Each row was made from one small tree. Brackets hold a mark, then the marks that hang from it, in the order of their numbers. Every link used is in the known rows. Write each row's tree.
In the rows, zero is written as 128.
Known rows
[j_820 j_585 [j_752 j_109 [j_787 j_21]] j_854]: [132 137 143 137  59 106 149 145  48 152 137 114 139 135 173 102 142 114
 142 147 110 138]
[j_656 j_842]: [117 127 117 130  92 135 128 165 120 161 169 156 126 102 153 110 155 129
 125 145 124 130]
[j_752 [j_109 j_656]]: [123 140 148 113 108 113 147 171  55 162 170 135 123 124 157 132 135 137
 138 147 161 117]
[j_585 [j_820 j_752]]: [106 141 126 144  92 115 126 135 125 156 172 136 142  88 133 125 173 118
 143 118  90 140]
[j_820 [j_752 j_109]]: [130 141 149 142  89 116 138 150  71 141 172 136 127 117 166 136 151 115
 129 144 109 136]
[j_585 [j_820 [j_752 j_109 [j_787 j_21 j_646]]]]: [104 114 141 108  77  96 130 153  47 137 136  93 132  92 176 149 142 116
 121 122 115 134]
[j_585 [j_820 [j_752 j_109]]]: [121 139 136 142 100 115 123 144  98 145 168 134 146  98 151 142 160 123
 145 128  99 134]
[j_787 j_21 j_646 j_752]: [ 63  84 118 126  44  97 136 167  66 142 148  96 103 117 172 140 135  90
 117 138 160 106]
[j_656 [j_842 [j_585 [j_820 j_752 [j_854 j_109]]]]]: [144 105 125 166  96 114  96 136 137 197 177 154 151  65 164 112 209 123
 184 145  69 152]
[j_787 j_646 j_752]: [ 72 102 121 132  70  95 129 156  79 148 157 109 107 129 175 141 154 104
 113 143 155 108]
[j_109 [j_656 j_842] j_752]: [116 146 131 137 141 117 152 156  95 156 185 151 100  83 164 125 160 141
 164 144 134 116]
[j_109 [j_656 [j_842 [j_585 j_820]]] j_752]: [118 139 124 133 148 110 121 161 137 154 169 172 114  61 154 114 180 153
 181 126 124 119]
[j_646 [j_787 j_21 [j_752 j_109]]]: [109 100 119 112  60 119 113 163  51 131 138 115 125 126 168 127 114  96
 128 144 152 109]
[j_646 [j_787 j_21 j_752]]: [ 93 104 110 116  53 117 117 155  78 144 141 117 120 115 151 111 126  91
 125 133 143 115]
[j_109 j_656]: [107 141 138 116 101 111 152 164  83 175 173 137 119 114 139 115 147 131
 136 138 152 122]
[j_752 j_109 [j_787 j_21]]: [119 115 143 100  63 124 143 162  24 150 132 122 133 124 172 123 122 117
 113 152 135 132]
[j_585 [j_820 j_752 [j_854 [j_109 [j_656 j_842]]]]]: [138 128 132 163 124 107 131 137 114 210 198 126 146  74 152 126 199 131
 201 151  93 138]
[j_820 j_585 [j_752 j_787] [j_854 [j_109 j_656]]]: [128 155 157 154 108  89 146 126  53 203 169 118 148 119 167 102 172 131
 172 155 110 146]
[j_842 [j_585 [j_820 [j_752 j_109]]]]: [133 135 141 137  94 109 105 154 113 140 156 157 142  91 158 128 168 128
 148 127  97 136]
[j_854 j_820]: [ 86 112 107 135 106 136 126 142 104 168 161 163 128  98 123 106 144 114
 134 147 140 119]
[j_585 j_820]: [ 93 120 112 123  89 125 120 149 119 172 162 142 147  92 127 119 156 127
 134 118 117 131]
[j_109 [j_656 j_842] [j_752 j_787]]: [127 159 143 123 145 112 156 146  68 157 165 145 103  96 178 116 169 148
 152 156 128 126]

Write each row's tree
[102  97 140  87  63 106 139 172  13 148 129  99 118 116 186 139 117 116
  95 138 155 126] : [j_752 j_109 [j_787 j_21 j_646]]
[105 114 152  80  86  92 156 181   4 156 137  94 109 117 182 140 117 129
 114 141 178 117] : [j_752 [j_109 j_656] [j_787 j_21 j_646]]
[ 87  98 129  89  55 105 143 165  42 160 132 102 114 104 169 123 129 112
  94 128 145 133] : [j_752 [j_787 j_21 j_646]]
[ 81 131 114 176 180 127 119 143 101 173 187 172 132  61 151 114 138 143
 200 156 147 107] : [j_854 [j_109 [j_656 j_842] j_752] [j_820 j_585]]
[ 84 117 144  98 103  88 167 156  17 155 150  97  87  86 179 137 136 124
 132 127 158 118] : [j_109 j_656 [j_752 [j_787 j_21 j_646]]]
[ 77  81 128 122  51  98 133 175  37 131 145  92 107 129 189 157 121  95
 120 149 168  99] : [j_787 j_21 j_646 [j_752 j_109]]
[124 137 136 114 109 102 124 161  54 146 154 123 120 139 166 128 134 122
 142 152 169 102] : [j_646 [j_787 [j_752 [j_109 j_656]]]]
[119 100 110 124  71 114 112 148 131 194 151 154 141  97 134  95 186 127
 151 125 110 135] : [j_842 [j_585 [j_820 j_854]]]
[105 164 137 159 143 110 136 153  94 138 168 159 133 113 139 112 128 135
 170 147 153 109] : [j_854 [j_820 j_585 [j_752 [j_109 j_656]]]]
[140 115 144 145  86 100 105 114  84 205 152 136 157  86 167 109 208 121
 166 147  66 162] : [j_842 [j_585 [j_820 [j_752 j_787] [j_854 j_109]]]]
[129 102 132 159  81 105 102 126 112 203 173 142 153  73 153 117 201 113
 177 136  73 153] : [j_842 [j_585 [j_820 j_752 [j_854 j_109]]]]
[ 83 149 113 169 113 122 124 136 131 142 164 167 138  99 126  95 142 117
 150 133 121 124] : [j_854 [j_820 j_585 j_752]]
[143 147 153 126  96 104 109 142  87 140 134 152 147 103 171 120 176 135
 137 138  89 147] : [j_842 [j_585 [j_820 [j_752 j_109 j_787]]]]
[151 145 155 137  98  97 165 149  56 175 183 119 115 131 161 128 172 123
 163 157 125 127] : [j_820 [j_752 [j_109 j_656]] j_854]
[108 123 136 129 115  91 136 184  68 137 166 114 100 134 199 153 148 131
 141 167 182  92] : [j_787 j_646 [j_752 [j_109 [j_656 j_842]]]]
[ 72 126 120 155 141 121 117 149  88 192 174 159 152  89 127 105 123 133
 174 149 165 114] : [j_854 [j_109 j_656] [j_820 j_585]]
[129 136 145 114 112 108 145 167  70 145 143 155  96  79 181 102 158 139
 160 149 132 127] : [j_109 [j_656 [j_842 j_585]] [j_752 [j_787 j_21]]]
[132 147 137 173 118 104 136 149 107 195 193 136 143  99 165 105 173 134
 189 154 113 135] : [j_820 j_585 j_752 [j_854 [j_109 [j_656 j_842]]]]
[124 139 150 139 152 112 140 136  41 183 177 139 120  79 188 132 167 143
 167 168 119 134] : [j_854 [j_109 [j_656 j_842] [j_752 j_787]]]
[ 93 117 143 122 100  81 142 173  42 145 161 101 101 141 188 158 141 121
 133 157 187  93] : [j_787 j_646 [j_752 [j_109 j_656]]]
[149 156 151 105 128 115 145 172  55 158 153 142 126 129 181 119 148 153
 135 170 149 126] : [j_752 [j_109 [j_656 j_842]] j_787]
[149 140 145 117 116 115 124 193  96 151 161 171 117 111 173 113 150 151
 149 156 155 119] : [j_752 [j_109 [j_656 [j_842 j_585]]]]
[110 159 136 154 124 118 124 133  78 133 139 157 145 123 157 105 136 128
 139 156 122 127] : [j_854 [j_820 j_585 [j_752 j_109 j_787]]]
[126 140 140 142 115 108 140 174  79 139 170 134 114 140 184 137 154 132
 157 179 165  98] : [j_787 [j_752 [j_109 [j_656 j_842]]]]
[129 122 142 134 116 114 111 175  98 188 176 167 130  81 169 111 163 141
 163 156 137 133] : [j_854 [j_109 [j_656 [j_842 j_585]]]]
[115 158 140 153  93 113 130 156  92 130 163 145 142 124 163 119 134 126
 132 131 119 130] : [j_820 j_585 [j_752 j_109]]
[118 106 126 164  88 111 120 116  97 208 187 119 157  80 145 131 193 109
 173 138  73 148] : [j_585 [j_820 j_752 [j_854 j_109]]]
[ 87 130 112 163 156 129 111 159 117 185 177 172 150  80 138 100 132 141
 181 159 159 113] : [j_854 [j_109 [j_656 j_842]] [j_820 j_585]]
[ 79  99 131 105  82 102 148 147  28 148 141 104  95  84 183 137 137 111
 113 125 134 128] : [j_109 [j_752 [j_787 j_21 j_646]]]
[109 135 145 149 132  97 148 122  32 208 167 124 134 103 174 109 162 139
 179 154 127 132] : [j_820 j_585 [j_854 [j_109 j_656 [j_752 j_787]]]]
